Each row was made from one walk, in order. Every step used is in the known rows, and no mark comes twice. Write each row's walk.
In the rows, 128 means zero.
Known rows
V U J: [126 148 129  73 109 163 138 134 143 162  93 142 146 138 129 123 115 126
 123 118 176 100 116 127 137 133 128 104 122 126  97]
J T S D V U: [105 148 121  56 110 152 138 135 134 169  74 125 171 142 132 115 125 119
 118 124 170 108 131 124 115 122 132 112 154 122 210]
G J D: [102 139 175  65 116 135 152 145 141 154 106 152 136 144 101 119 116 130
 129 144 123 125 118 111 167 136 140  97 150 150  94]
T S D V U J: [126 147 125  45 120 150 134 147 136 163  80 138 162 136 122 110 125 123
 126 117 182  95 141 123 103 126 114 108 139 120 225]
T S D: [ 95 144 133  44 134 144 111 141 130 149  86 144 151 146 128 121 124 117
 118 122 131 130 121 114 145 123 114 111 157 113 202]
V U J T S D: [107 148 113  71 127 181 126 144 139 161  79 143 156 135 135 116 118 121
 118 128 180 122 114 122 135 139 128 104 121 111 192]
J U: [108 136 138  63  98 154 128 127 136 148 106 140 137 147 135 132 111 128
 123 120 145 103 128 104 120 124 119 109 140 128  98]
L G: [107 145 131  84 110 160 117 129 142 148 102 140 151 151 130 123 111 117
 118 116 142 118  98 131 146 126 118 109 148 125  43]
S D V U J T: [118 150 108  73 113 148 140 132 142 162  84 135 171 138 132 111 124 131
 120 121 186  93 130 131 117 126 134 109 127 131 168]
T J G L: [102 141 137  79 124 154  92 129 141 135  98 138 137 135 107 132 132 117
 131 113 124 123 131 114 124 115 133 119 124 133 172]
J D: [108 141 159  63 116 139 127 139 142 152  98 143 138 147 115 121 118 121
 121 134 128 123 110 116 160 121 127 103 137 133 117]
U J: [117 143 124  79 116 167 107 135 140 145 100 150 142 138 127 124 114 129
 127 119 157 113 124 124 152 129 134 102 122 126 120]
S T J D V U: [134 144 164  93  95 104 173 123 138 163  83 129 156 144 114 121 126 114
 134 135 190 100 132 114 130 114 139 120 125 139 166]
V U J G L: [124 148 133  93 111 164 126 141 152 152 101 137 129 135 111 128 125 121
 130 113 155 113 129 118 101 137 122 101 114 126 136]
D V U: [125 148 143  61  89 122 148 125 139 165  91 125 166 146 125 120 123 123
 124 112 166  86 128 130 114 115 132 113 157 130 106]
L G J: [103 140 150  89 113 159 136 137 143 151 112 149 149 147 116 123 110 126
 128 128 136 117 103 127 149 142 130 102 160 140  28]
G L: [102 150 134  72 103 138 101 135 139 148  98 129 127 145 125 126 119 113
 124 113 142 129 129 118 131 123 122 106 132 132 122]
D S T J G L: [105 149 148 125 113 144 107 115 137 133 101 143 134 130 108 136 139 112
 141 122 136 149 125 104 150 133 132 115 100 143 204]
K S T J: [106 154 155 112 104 127 121 116 131 155  80 142 146 141 135 132 122 120
 135 120 171 117 120 111 164 110 132 122 105 133 113]
S T J: [110 142 141 102 111 129 128 115 130 140  89 145 145 143 138 133 123 120
 132 126 165 123 123 116 165 121 142 119 127 128 145]
J U V: [ 98 147 140  67  92 161 141 124 136 147  99 138 124 157 136 121 112 124
 125 110 140 100 136  96 129 126 107 115 155 125 108]
U V: [ 94 154 139  74 103 152 129 126 136 146  92 141 133 157 131 115 119 123
 127 106 137 114 123 115 168 125 119 113 164 122 106]
J T: [ 94 146 121  93 106 165 105 124 137 151  91 136 151 143 140 127 115 126
 119 124 148 126 109 127 172 124 147 109 141 125  98]
G J D V: [110 139 174  63 102 118 156 143 139 157 102 141 151 143  97 114 121 131
 136 135 137 107 136 116 140 130 147  98 155 154 127]
S T: [109 148 142 103  98 115 136 119 134 146  96 140 136 150 144 132 120 117
 129 126 157 127 119 118 172 129 135 106 139 123 115]
U J T S K: [121 145 109  82 114 224  85 150 135 148  77 145 154 132 136 131 107 119
 131 127 184 149 114 114 154 127 147  92  86 115 182]
D S T J U: [110 142 151 108 103 150 132 108 130 140 101 149 141 133 131 137 121 122
 132 130 160 127 127  94 149 130 124 119 102 141 159]
K S T: [103 161 151 114  93 109 132 122 133 160  87 138 134 147 140 131 118 122
 131 117 161 119 113 108 168 121 125 109 117 131 101]
D S T J U V: [103 151 151 110  95 159 149 106 130 140  97 148 126 145 131 127 124 118
 136 119 155 123 135  83 154 131 113 123 117 140 176]
G J U V: [ 91 146 157  72  91 153 164 132 137 147 107 148 126 155 120 119 110 133
 134 117 135  98 140  96 138 142 120 108 167 141  92]
D S: [103 150 147  78 115 154 104 120 135 148 102 146 145 134 121 126 122 121
 122 119 130 132 106 119 174 130 123 107 131 138 120]
D V: [113 144 138  63  97 130 116 127 135 153  96 129 156 143 126 123 120 124
 128 113 153 102 131 129 132 115 137 111 155 132 147]
T S: [102 142 137  57 113 163 101 138 131 150  86 142 139 141 128 127 119 115
 124 118 144 130 121 117 152 123 129 107 150 114 162]

Write each row's walk
[129 143 140  70 105 158 126 145 140 152  95 142 144 137 109 116 118 127
 133 126 162 103 144 121 131 121 133  98 124 139 159]	U J D V
[ 92 144 123  81 108 186  96 134 133 148  80 138 148 136 139 127 115 117
 122 124 152 138 116 119 162 127 146 105 144 117 159]	J T S
[118 153 150  71 117 167  94 128 135 151  99 144 156 140 123 131 117 116
 125 121 139 142  93 108 170 118 128 102 101 137 132]	D S K
[107 145 154 118 125 149 118 106 135 132 101 153 147 129 115 134 137 119
 139 129 129 139 113 106 176 129 140 118 119 140 191]	D S T J G
[118 149 115  96 105 184 131 131 145 161  86 139 154 133 138 122 113 130
 119 123 184 107 116 129 153 137 142 102 113 125  90]	V U J T
[100 145 140  83 111 141 102 135 144 141 103 133 129 143 114 132 128 118
 129 112 117 128 130 116 124 125 126 106 138 128 137]	J G L
[104 139 167  85 113 155 150 149 147 153 109 151 141 148 101 117 111 123
 127 140 129 123 100 119 154 143 125  96 146 148  36]	L G J D
[121 143 176  60  94 117 181 142 144 171  98 135 152 145 100 115 123 126
 132 135 154  95 131 118 123 132 141 102 159 153 110]	G J D V U
[104 134 148  82 100 169 148 135 143 149 119 151 144 149 120 128 102 128
 127 129 140 102 121 111 113 145 118 100 150 139  23]	L G J U
[110 163 148  51 107 100 147 130 140 180  79 125 169 148 122 112 127 125
 120 109 160  79 119 117 105 107 110 119 138 136 133]	K S D V U
[128 140 166  54 110 133 154 131 140 164  85 131 164 140 102 117 124 120
 128 129 172  91 129 119 115 105 134 122 132 141 146]	T J D V U
[129 149 157  81 118 172 142 138 147 165  97 150 139 129 105 117 120 121
 124 134 156 122 106 111 160 138 118  98  94 144 127]	V U J D S
[101 144 172  90 119 168 143 141 147 154 115 157 146 139  92 117 115 121
 128 141 119 137  84 113 169 151 121  95 131 160  62]	L G J D S
[144 153 160  75 119 188 140 146 146 167  94 150 149 132 105 123 113 116
 127 138 168 131  93 101 154 129 120  95  61 142 145]	V U J D S K
[129 150 122  55 118 125 145 135 141 162  91 138 167 141 123 111 125 129
 124 116 179  84 136 129 104 125 120 111 137 131 165]	S D V U J
[107 146 110  97 112 187 100 132 139 146  93 147 146 132 135 124 112 133
 125 124 167 122 119 126 167 134 148  99 114 126 112]	U J T
[105 143 107  87 113 207  92 142 135 146  82 150 145 128 136 123 111 124
 127 124 171 137 125 124 161 136 142  97 119 115 170]	U J T S
[130 144 148  72 115 157 154 145 147 163  92 146 138 138 113 117 115 126
 123 134 167 103 115 115 139 131 120  99 110 132 108]	V U J D
[115 146 125  93 118 165  94 144 147 138 105 142 127 133 110 129 124 124
 135 114 138 125 136 117 121 133 126  98 112 130 155]	U J G L
[104 157 153 123 108 127 109 126 140 147  87 135 131 138 117 136 132 116
 142 114 153 128 133 102 135 115 129 119  95 136 156]	K S T J G L
[ 87 146 117  63 129 167 104 138 131 150  78 141 156 142 139 120 121 117
 116 128 141 138 113 118 157 127 130 111 149 114 206]	J T S D
[104 144 135  39 119 127 111 140 129 152  85 135 159 145 123 115 129 116
 125 118 145 116 138 121 116 115 122 112 168 122 232]	T S D V
[125 142 169  77  95 136 190 146 150 171 103 135 161 149  97 111 115 122
 128 133 158  94 111 125 108 138 129 102 155 154  48]	L G J D V U
[116 146 112  86 107 209 123 142 139 161  77 140 146 129 135 122 112 122
 123 125 192 122 118 124 144 140 137 101 116 116 151]	V U J T S
[105 144 100  66 121 176  98 143 133 147  78 143 164 131 132 113 123 125
 127 122 172 117 143 125 133 128 139 104 131 121 252]	U J T S D V
[124 149 113  92  91 169 136 128 142 164  87 130 166 133 132 118 115 131
 127 119 201  95 134 133 124 128 147 105 121 132 128]	D V U J T
[131 154 159 118 103 146 166 130 143 163  96 152 132 133 114 120 122 116
 131 140 179 133 110 104 171 150 122  96  82 143 146]	V U J D S T
[110 153 174 107 110 124 138 127 136 157  77 143 138 143 117 126 124 118
 134 134 161 123 114 101 168 111 129 116  98 139 137]	K S T J D
[106 144 142 121 114 127 118 123 139 132  97 139 130 139 120 138 132 113
 139 121 146 136 138 111 135 122 139 118 119 130 182]	S T J G L
[ 79 142 138  64 130 159 124 144 132 150  85 149 153 140 125 116 120 130
 125 137 133 141 118 118 163 143 145 101 160 130 179]	G J T S D
[ 97 143 103  72 134 189  98 144 136 146  81 150 153 133 134 117 118 123
 121 131 159 135 119 119 150 136 132 101 121 114 213]	U J T S D
[122 151 154 121 108 148 135 130 140 148  99 157 126 132 117 122 122 120
 135 142 161 147 115 103 188 145 127  93  86 146 169]	U J D S T
[ 87 141 138  82 107 177 116 141 132 149  88 145 145 135 123 126 115 127
 129 130 150 141 122 119 168 144 158  96 158 132 137]	G J T S
[102 145 142  76 109 193 110 148 131 152  84 143 157 139 129 132 108 126
 133 136 160 153 109 110 168 133 158  93 125 129 153]	G J T S K
[105 148 134  51 118 107 120 128 133 151  95 136 164 148 126 115 128 125
 121 116 141 100 133 123 123 110 125 115 161 132 176]	S D V
[119 145 140  54 114 178  99 145 130 150  85 138 152 145 131 134 112 109
 127 120 155 138 108 110 146 115 130 102 119 115 175]	T S K
